What can hang from each mark:
Z_812: Z_571 Z_871
Z_198: Z_170 Z_871
Z_777: Z_170
Z_807: Z_170
Z_170: Z_198 Z_807
Z_871: Z_198 Z_264 Z_532 Z_812
Z_532: Z_971
Z_264: Z_871
Z_571: Z_812

Known rows, with every way that one mark hangs from another:
{Z_264 {Z_871 Z_198 Z_532}}: [-0.83 -2.67 +3.69 -1.21 -1.38 -0.85 -1.01 -0.99 +0.40 -2.67 -0.18 +1.59 -2.09 -0.67 -3.27 +3.56 -1.96 -0.05 -1.54 +0.43]
{Z_571 {Z_812 Z_871}}: [-2.87 +1.26 -2.16 -1.45 +0.48 +0.85 -0.31 +1.10 -1.84 +2.24 +0.32 -2.06 -0.57 -0.33 +2.75 -2.43 +1.56 -1.01 -0.76 -0.01]
{Z_198 {Z_170 Z_807} {Z_871 Z_532 {Z_812 Z_571}}}: [-5.96 -3.80 -6.10 -1.94 -3.24 -1.34 +2.23 +2.20 -2.25 -4.08 +0.09 +0.98 -4.10 +0.62 +0.54 +5.20 -4.97 -1.68 +0.85 -2.16]
{Z_571 {Z_812 {Z_871 Z_198}}}: [-3.32 +0.07 -1.20 -1.41 +0.13 +0.91 -0.28 +0.67 -1.10 +2.36 +0.30 -1.97 -0.79 -0.41 +1.38 -1.74 -0.14 -1.77 -2.29 +1.26]
{Z_198 {Z_170 Z_807} {Z_871 Z_532 Z_812}}: [-4.34 -4.71 -4.53 -1.65 -3.19 -1.27 +0.66 +1.39 -1.86 -2.75 +0.46 +0.97 -4.50 +1.66 +1.42 +4.92 -5.04 -2.44 +2.75 -2.09]
{Z_871 Z_198 {Z_812 Z_571}}: [-2.32 -2.01 -1.32 +0.50 -0.31 -0.96 +0.86 +1.17 +0.96 -1.08 +1.21 -2.75 -2.39 +1.01 -3.81 +2.78 -1.45 -1.33 -8.56 +3.67]
{Z_812 Z_571 {Z_871 {Z_198 {Z_170 Z_807}} Z_264 Z_532}}: [-7.14 -0.83 -3.55 -1.19 -2.72 -0.69 +2.39 +1.96 -1.07 -6.96 -0.09 -0.74 -2.19 -1.06 -1.52 +3.80 -2.64 +1.46 -0.42 +0.02]
{Z_264 {Z_871 Z_198 {Z_532 Z_971}}}: [-1.01 -2.83 +4.27 -1.41 -2.26 -2.11 -0.74 -1.30 +0.32 -3.03 +1.52 +3.06 -1.16 -1.38 -3.73 +3.21 -0.78 +0.22 -0.02 +0.62]
{Z_198 Z_170 {Z_871 Z_812}}: [-4.81 -1.95 -4.00 +0.29 -2.11 +0.04 -0.04 +0.21 -2.87 +0.13 -0.40 +1.60 -3.50 +4.10 +0.76 +2.75 -2.47 -2.38 -0.60 -3.97]
{Z_812 Z_571}: [-2.32 +1.45 -2.67 -0.40 -0.12 -0.30 +2.44 +1.37 -0.51 -2.27 -0.47 +0.05 +0.61 -1.70 -1.52 +0.44 +0.07 +1.28 -3.22 -0.07]
{Z_812 Z_571 {Z_871 Z_532}}: [-4.67 +2.36 -2.73 -1.20 -1.68 -1.15 +1.69 +3.67 -0.94 -4.51 -0.76 +0.73 -0.70 -1.86 +0.30 +0.96 +1.75 +3.14 -0.83 -0.56]
{Z_812 Z_571 {Z_871 {Z_198 {Z_170 Z_807}} Z_264}}: [-7.89 +0.33 -4.82 -0.58 -2.19 +0.21 +2.68 +0.76 -1.48 -4.63 -0.69 -1.32 -1.93 -0.90 -2.66 +3.00 -2.72 +2.01 -2.14 +0.05]
{Z_812 Z_571 {Z_871 Z_198 Z_264 Z_532}}: [-4.94 +0.53 -1.19 -0.21 -2.22 -1.12 +1.48 +2.52 +0.16 -7.05 -0.38 -0.64 -1.42 -0.92 -1.73 +3.31 +0.13 +2.53 -2.25 +0.45]
{Z_198 {Z_170 Z_807} Z_871}: [-5.49 -2.46 -5.10 -1.66 -2.94 +0.23 +1.83 -0.69 -2.56 -0.77 -1.56 +2.58 -2.41 -0.08 +1.00 +2.76 -5.79 -1.00 +3.75 -3.31]
{Z_571 Z_812}: [-0.41 -0.49 -1.19 -1.32 +1.23 +0.92 +0.19 +0.35 -1.21 +2.02 +1.01 -2.07 +0.34 -0.36 +2.13 -2.00 +0.14 -3.03 -1.10 +0.43]
{Z_812 Z_571 {Z_871 {Z_198 Z_170} {Z_532 Z_971}}}: [-7.32 +0.16 -2.03 -1.57 -3.46 -1.70 +2.46 +2.04 -1.67 -4.57 +0.90 +3.09 -0.42 -0.92 -1.55 +0.99 -0.18 +1.02 -0.65 -0.60]
{Z_198 Z_170}: [-2.87 -0.70 -2.02 -0.22 -0.44 +1.06 +0.60 -0.98 -2.46 +0.56 +0.17 +1.26 -0.34 +2.31 +0.62 -0.56 -1.69 -2.20 +1.29 -2.82]
{Z_264 {Z_871 {Z_198 Z_170} {Z_812 Z_571}}}: [-4.74 -1.98 -1.26 -0.35 -0.70 +0.00 +0.18 -1.22 -1.69 -0.83 +0.39 -0.68 -3.32 +1.83 -5.22 +3.92 -2.29 -1.00 -7.27 -0.17]
{Z_777 Z_170}: [-1.74 -1.64 -1.34 -0.37 -1.24 +1.32 +0.83 -0.14 -2.02 +0.31 -0.19 -0.47 +2.54 +1.06 -0.83 -0.73 -1.56 +0.49 -2.77 +1.03]
{Z_571 {Z_812 {Z_871 {Z_198 Z_170} {Z_532 Z_971}}}}: [-4.40 -1.42 -0.62 -2.24 -1.37 -0.28 +0.13 +0.81 -2.15 +0.27 +2.15 +0.46 -0.46 +0.23 +2.17 -1.53 -0.14 -3.17 +0.87 -0.05]
{Z_871 Z_198 Z_264 Z_812}: [-0.20 -3.52 +1.25 +2.13 -0.10 -0.71 -1.43 -0.31 +1.55 -2.56 +2.27 -4.76 -3.24 +3.31 -3.24 +4.41 -1.12 -1.96 -5.14 +3.05]
{Z_807 {Z_170 {Z_198 {Z_871 Z_812}}}}: [-3.31 -2.97 -0.83 +0.26 -2.02 +1.24 +0.24 +0.38 -3.23 +1.05 +0.11 -0.22 -1.39 +2.78 -0.37 +2.90 -0.26 -1.02 -3.41 +2.04]
{Z_170 Z_198 Z_807}: [-0.68 -1.15 +1.02 -2.30 -0.39 +2.14 +2.03 -0.45 -0.51 -0.36 +0.87 -2.60 -0.65 -2.92 -2.18 +2.20 -4.40 +0.04 +2.15 +4.71]

Rows:
[-1.11 -1.61 +3.18 -0.05 -2.31 +0.07 -0.02 +0.92 -1.08 -4.28 +2.30 -0.18 -1.97 +1.47 -1.57 +5.01 -0.50 -0.71 +1.62 +1.20] : {Z_170 {Z_198 {Z_871 Z_264 {Z_532 Z_971} Z_812}}}
[-2.89 -1.68 +0.13 -0.21 -0.42 -0.77 -0.16 -0.53 -0.05 -1.16 +0.30 -1.45 -3.25 +0.22 -5.65 +4.29 -1.15 +0.45 -7.92 +1.65] : {Z_264 {Z_871 Z_198 {Z_812 Z_571}}}
[-3.75 -4.74 -0.07 +0.54 -2.46 -2.65 +1.06 +1.23 -0.48 -7.49 +4.76 -1.08 -2.09 +2.87 -3.27 +5.13 -0.92 -3.14 -2.67 +0.89] : {Z_871 {Z_198 Z_170} Z_264 {Z_532 Z_971} {Z_812 Z_571}}
[-2.84 -3.72 +0.08 -0.22 -2.29 +0.71 +0.16 +1.33 -3.05 -0.52 +0.49 +0.11 -1.60 +2.78 +0.16 +3.44 -0.24 -1.34 -2.25 +2.02] : {Z_807 {Z_170 {Z_198 {Z_871 Z_532 Z_812}}}}
[-3.85 -3.42 -2.56 +0.71 -2.67 -0.88 -0.62 +1.06 -2.31 -4.77 +0.68 +0.76 -4.06 +4.69 +1.44 +5.34 -2.09 -2.60 +1.87 -4.48] : {Z_198 Z_170 {Z_871 Z_264 Z_532 Z_812}}
[+1.37 -3.37 +2.09 +1.08 -1.29 -3.33 -1.48 +1.66 +0.77 -5.98 +5.18 -2.08 -1.91 +2.36 -0.56 +4.32 +3.09 -1.10 +1.53 +1.09] : {Z_871 Z_264 {Z_532 Z_971} Z_812}
[-3.72 -5.58 -2.26 -0.34 -1.75 -1.45 +1.59 +1.45 -0.01 -7.32 +2.87 -3.92 -3.92 +1.77 -2.87 +6.39 -4.51 -3.03 -3.11 +2.20] : {Z_871 {Z_198 {Z_170 Z_807}} Z_264 Z_532 {Z_812 Z_571}}
[-2.38 -0.82 +1.79 -0.23 -2.35 -0.06 +1.27 +1.60 -1.35 -5.46 +2.06 -0.10 -1.54 +0.50 -2.34 +5.31 -0.39 -0.08 +0.17 +1.13] : {Z_170 {Z_198 {Z_871 Z_264 {Z_532 Z_971} {Z_812 Z_571}}}}
[-2.93 -3.66 -0.47 -1.99 -3.28 +2.15 +2.31 +0.23 -2.35 -3.77 -0.02 -1.31 +0.80 -0.97 -1.82 +3.90 -5.78 +0.81 +1.15 +3.05] : {Z_777 {Z_170 {Z_198 {Z_871 Z_264 Z_532}} Z_807}}
[-1.18 -2.46 -0.87 -0.10 -2.29 -1.96 -0.94 +2.47 -0.03 -2.77 +0.01 +1.02 -3.48 +1.60 +1.35 +4.10 -0.67 -0.77 -0.06 -1.17] : {Z_198 {Z_871 Z_532 Z_812}}
[-2.35 -3.01 +2.03 -1.01 -2.01 -2.87 -0.04 +0.33 +0.17 -3.96 +2.56 +0.62 -2.60 -0.44 -5.18 +4.86 +0.07 +0.04 -4.75 +1.74] : {Z_264 {Z_871 Z_198 {Z_532 Z_971} {Z_812 Z_571}}}
[-1.16 -1.65 +0.06 +0.27 -2.59 -1.42 -0.17 +1.40 -0.03 -5.84 -0.77 +1.83 -1.96 +0.50 +1.35 +4.51 -1.11 +0.48 +3.38 -2.96] : {Z_198 {Z_871 Z_264 Z_532}}
[-5.55 -2.23 -4.45 -0.64 -2.82 -1.05 +1.28 +2.24 -2.74 -3.82 -0.13 +2.29 -3.28 +2.96 +0.91 +3.91 -2.43 -2.15 -0.72 -4.07] : {Z_198 Z_170 {Z_871 Z_532 {Z_812 Z_571}}}
[-4.34 -2.24 -2.21 -2.93 -0.93 +0.54 +0.59 +0.99 -1.83 +0.24 +0.95 -1.55 -1.74 -0.81 +2.35 -0.53 -2.70 -3.13 +0.74 +1.06] : {Z_571 {Z_812 {Z_871 {Z_198 {Z_170 Z_807}} Z_532}}}
[-5.52 -1.24 -2.15 -0.12 -1.93 +0.55 +0.19 -0.58 -0.97 -2.36 -0.19 -1.47 -2.66 +0.69 -1.06 +2.46 -2.65 +0.71 +1.05 +0.09] : {Z_812 {Z_871 {Z_198 {Z_170 Z_807}} Z_264}}
[-3.31 -2.46 -0.29 +0.51 -2.19 +1.68 +0.67 -0.28 -3.25 -0.94 -0.44 +0.26 -0.46 +1.98 -0.33 +3.20 -0.53 -0.15 -1.13 +0.88] : {Z_807 {Z_170 {Z_198 {Z_871 Z_264}}}}
[-3.06 -3.93 +0.53 -0.33 -3.11 -0.31 +0.34 +0.96 -3.06 -0.92 +1.83 +1.54 -0.80 +2.21 -0.18 +3.14 +0.66 -1.12 -1.06 +2.09] : {Z_807 {Z_170 {Z_198 {Z_871 {Z_532 Z_971} Z_812}}}}
[-2.39 -2.55 -0.46 -2.15 -1.64 +3.06 +2.50 -0.59 -2.44 +0.06 +0.50 -2.49 +2.07 -1.26 -2.61 +1.01 -5.00 +0.50 -1.16 +4.81] : {Z_777 {Z_170 Z_198 Z_807}}
[-3.22 -3.17 +0.85 -0.70 -3.24 +0.04 +0.95 +0.53 -3.19 -1.24 +0.95 +2.99 +0.41 +0.98 +0.17 +2.50 +0.18 -0.64 +0.44 +1.26] : {Z_807 {Z_170 {Z_198 {Z_871 {Z_532 Z_971}}}}}
[-1.59 -2.48 +1.04 -2.12 -2.52 +1.09 +1.80 +0.44 -0.44 -4.87 +0.21 -1.17 -2.26 -2.57 -1.12 +5.84 -5.39 +0.35 +4.90 +2.45] : {Z_170 {Z_198 {Z_871 Z_264 Z_532}} Z_807}
[-2.68 -1.34 +0.62 -1.29 -1.08 -0.84 -0.40 +1.02 -0.86 -2.02 +2.42 -1.46 -0.60 -0.31 +1.41 +0.03 +1.07 -1.92 +0.79 +0.97] : {Z_571 {Z_812 {Z_871 Z_198 Z_264 {Z_532 Z_971}}}}
[-4.43 -3.91 -3.64 -1.25 -3.53 -0.55 +1.35 +0.30 -1.98 -5.77 -0.45 +1.70 -3.03 +0.28 +1.53 +5.28 -5.46 -1.33 +6.22 -3.86] : {Z_198 {Z_170 Z_807} {Z_871 Z_264 Z_532}}
[-0.55 -1.51 -1.29 -0.40 -0.42 -2.04 +0.51 +3.61 +0.28 -4.16 +2.04 -1.95 -2.06 +0.92 -0.57 +2.99 +1.11 -0.80 -3.67 +1.37] : {Z_871 Z_532 {Z_812 Z_571}}
[-2.23 +0.24 -1.29 -1.98 -0.05 +0.20 -0.50 +2.15 -1.61 +0.29 +0.77 -1.43 -0.75 -0.40 +3.64 -1.52 +1.51 -1.55 +0.69 -0.08] : {Z_571 {Z_812 {Z_871 Z_532}}}
